Each row was made from one small tree. The marks that hang from a mark follow it in brackets, in the order of their numbers. Every link used is in the known rows. Write each row's tree.
Known rows
q681{q84{q32 q747} q637}: [-2.402 -1.296 -0.001  0.228  3.305 -0.262  0.332  0.344  0.811  0.555
  1.078  0.637 -0.406 -0.886  0.501 -0.614  1.744 -0.405]
q84{q636 q747}: [-0.093 -0.728  0.432  0.455  4.891  0.917  1.292  0.714 -1.044  0.633
  0.848 -0.148 -0.321  0.114 -0.604  0.278 -0.990 -0.436]
q84{q32{q680} q681 q747}: [-0.663 -1.129  1.157  1.524  4.323 -0.761  0.254 -0.116  0.047  0.948
 -0.913 -0.002 -1.881 -1.379 -0.441  0.561 -2.382 -0.015]
q84{q32{q680} q636{q238} q681 q747}: [-0.685 -2.205  0.774  2.009  5.767 -0.730  0.336 -0.614 -2.822  1.309
  0.418 -0.233 -1.961 -1.770 -0.431  0.725 -2.642  0.103]
q600{q506{q84{q32 q681}}}: [-1.124 -0.539  0.274  0.739  1.386 -0.001  0.876 -0.669  3.694  0.423
 -1.922  0.123  0.267 -1.074  0.198  1.086 -0.303 -0.478]
q84{q32{q680} q636 q681{q637} q747}: [-1.448 -1.750  0.925  2.267  5.863 -0.955  0.091 -0.502 -2.554  0.910
  0.639 -0.131 -1.979 -0.566 -0.342  0.474 -1.826  0.267]
q885{q84{q636 q681}}: [-0.435 -1.295  0.121  1.231 -0.184 -0.208  1.046  0.206  0.708  0.788
  0.338 -0.081  0.142  0.256 -0.334  0.655 -0.306 -0.362]
q885{q84{q32{q680} q636{q238}}}: [-1.258 -1.960  0.486  1.569  0.466 -1.263  0.907 -0.039 -2.157  1.057
  0.133  0.193 -0.840 -1.370  0.073  0.004 -0.218 -0.419]
q637{q681{q84}}: [-0.750  0.192 -0.402 -0.079  1.063  0.224  0.119  0.456  1.047  0.166
  0.953  0.041  0.468 -0.403 -0.031  0.540  0.109 -0.488]
q856{q84{q32 q636{q238} q681 q747}}: [-0.504 -2.063  0.387  0.889  2.697 -0.256  0.662  0.145  1.847  0.964
  1.117 -0.340 -1.349 -1.618  0.023  0.407 -0.808 -0.295]
q637{q681{q84{q747}}}: [-0.867 -0.299 -0.390 -0.324  2.400  0.597  0.267  0.408  0.787  0.167
  1.045  0.052  0.268 -0.396 -0.197  0.507  0.027 -0.342]
q506{q84{q636 q681}}: [-0.523  0.410  0.297  1.145  1.990  0.038  0.838  0.139  0.832  0.860
 -0.180  0.065 -0.035  0.177  0.027  0.913 -0.665 -0.465]
q681{q84{q32}}: [-1.353 -0.269  0.257  0.725  1.290 -0.207  0.371  0.719  1.952  0.806
 -0.217  0.403 -0.094 -1.337  0.579 -0.255  0.603 -0.822]
q84{q636{q238} q681{q637} q747}: [-0.225 -1.857 -0.176  0.584  4.888  0.285  0.827 -0.310 -1.372  0.812
  2.170 -0.180 -0.424 -0.267 -0.646  0.764 -0.935 -0.007]
q885{q84{q32{q680} q636{q238} q747}}: [-1.433 -2.669  0.503  1.196  2.367 -0.743  1.091 -0.108 -2.502  1.062
  0.254  0.221 -1.146 -1.375 -0.186 -0.043 -0.336 -0.212]
q84{q32 q636 q681 q747}: [-0.014 -1.847  0.430  1.997  5.666  0.588  0.537  0.129 -0.375  1.069
  0.100 -0.250 -0.936 -0.903 -0.367  0.817 -2.614  0.131]
q681{q84{q636 q747} q637}: [-2.379 -0.988 -0.100  0.115  3.754  0.095  0.605  0.297 -0.213  0.460
  2.077  0.315 -0.110  0.319  0.193 -0.411  2.037 -0.490]
q885{q84{q32{q680} q636}}: [-1.366 -1.490  0.732  1.803  0.477 -1.154  0.842  0.188 -1.504  0.902
 -0.284  0.154 -0.848 -0.733  0.043 -0.009 -0.252 -0.403]
q600{q506{q84{q747}}}: [-1.275 -0.473  0.291 -0.281  2.349  0.524  1.372 -0.463  3.140  0.214
 -1.451  0.175  0.358 -0.593 -0.092  0.788  0.419 -0.613]

Which tree is each row?
[-1.258 -1.347  0.971  1.448  4.389 -1.177  0.082 -0.345 -0.504  0.763
 -0.120  0.157 -1.877 -1.059 -0.317  0.338 -1.486  0.106] | q84{q32{q680} q681{q637} q747}
[-0.823 -0.005 -0.422  0.342  1.785  0.338  0.125  0.387  0.037  0.238
  1.326 -0.098  0.425 -0.155 -0.031  0.606 -0.058 -0.415] | q637{q681{q84{q636}}}
[-0.469 -2.737 -0.091  1.557  5.687  0.020  0.455 -0.407 -1.879  1.107
  1.487 -0.031 -0.940 -1.488 -0.205  0.611 -1.684  0.252] | q84{q32 q636{q238} q681{q637} q747}
[-1.085 -0.332  0.202  0.648  1.722  0.249  1.061 -0.715  2.973  0.355
 -1.219 -0.090  0.476 -0.241 -0.029  1.233 -0.081 -0.544] | q600{q506{q84{q636 q681}}}
[-1.072 -0.931 -0.369  0.557  3.522  0.564  0.091  0.272 -0.442  0.378
  1.087 -0.004 -0.044 -0.765  0.012  0.512 -0.502 -0.157] | q637{q681{q84{q32 q636 q747}}}
[-0.364 -0.538  0.384  0.197  0.240 -0.552  1.000  0.615  1.757  0.652
  1.517 -0.309 -0.613 -0.904  0.102  0.058  0.468 -0.874] | q856{q84{q636{q238}}}
[-0.932 -0.419 -0.365  0.821  2.185  0.200 -0.061  0.333 -0.210  0.376
  0.991 -0.023  0.169 -0.764  0.181  0.534 -0.406 -0.296] | q637{q681{q84{q32 q636}}}
[-2.515 -1.580 -0.034  0.807  4.319 -0.102  0.340  0.238 -0.581  0.655
  1.589  0.431 -0.464 -0.538  0.498 -0.512  1.518 -0.319] | q681{q84{q32 q636 q747} q637}
[-1.288 -1.016  0.094 -0.039  3.060  0.564  1.417 -0.676  1.733  0.388
 -0.805  0.042  0.312 -0.789 -0.085  0.855  0.286 -0.538] | q600{q506{q84{q636{q238} q747}}}
[-1.153 -0.750  0.912  2.785  3.136 -1.694 -0.195 -0.393 -2.035  0.905
  0.446 -0.157 -1.527 -0.561  0.008  0.545 -1.641 -0.039] | q84{q32{q680} q636 q681{q637}}
[-1.481 -0.550  0.224  1.298  2.340 -0.048  0.376  0.607  0.502  0.913
  0.302  0.209 -0.143 -0.995  0.563 -0.160  0.374 -0.725] | q681{q84{q32 q636}}
[-1.553 -1.146  0.186  0.433  2.774  0.174  0.930 -0.831  3.203  0.334
 -1.436  0.193  0.049 -0.937  0.083  0.947  0.047 -0.245] | q600{q506{q84{q32 q681{q637} q747}}}
[-0.961 -0.505 -0.420  0.069  3.127  0.694  0.268  0.334 -0.201  0.246
  1.411 -0.084  0.216 -0.163 -0.207  0.576 -0.128 -0.275] | q637{q681{q84{q636 q747}}}
[-1.499 -0.677  0.169  0.245  3.670  0.647  0.841  0.612  0.549  0.716
  0.921  0.107 -0.116 -0.120  0.008 -0.093  0.778 -0.705] | q681{q84{q636 q747}}
[-0.192 -0.634  0.274  1.611  1.531 -0.768  0.082  0.171  1.525  0.730
 -0.025  0.198 -0.429 -1.085  0.131  0.499 -1.247 -0.156] | q84{q32 q681{q637}}
[-0.622 -2.018  0.134  0.841  1.728  0.319  1.258  0.148  0.361  0.790
  0.453 -0.071 -0.156  0.256 -0.583  0.615 -0.440 -0.153] | q885{q84{q636 q681 q747}}
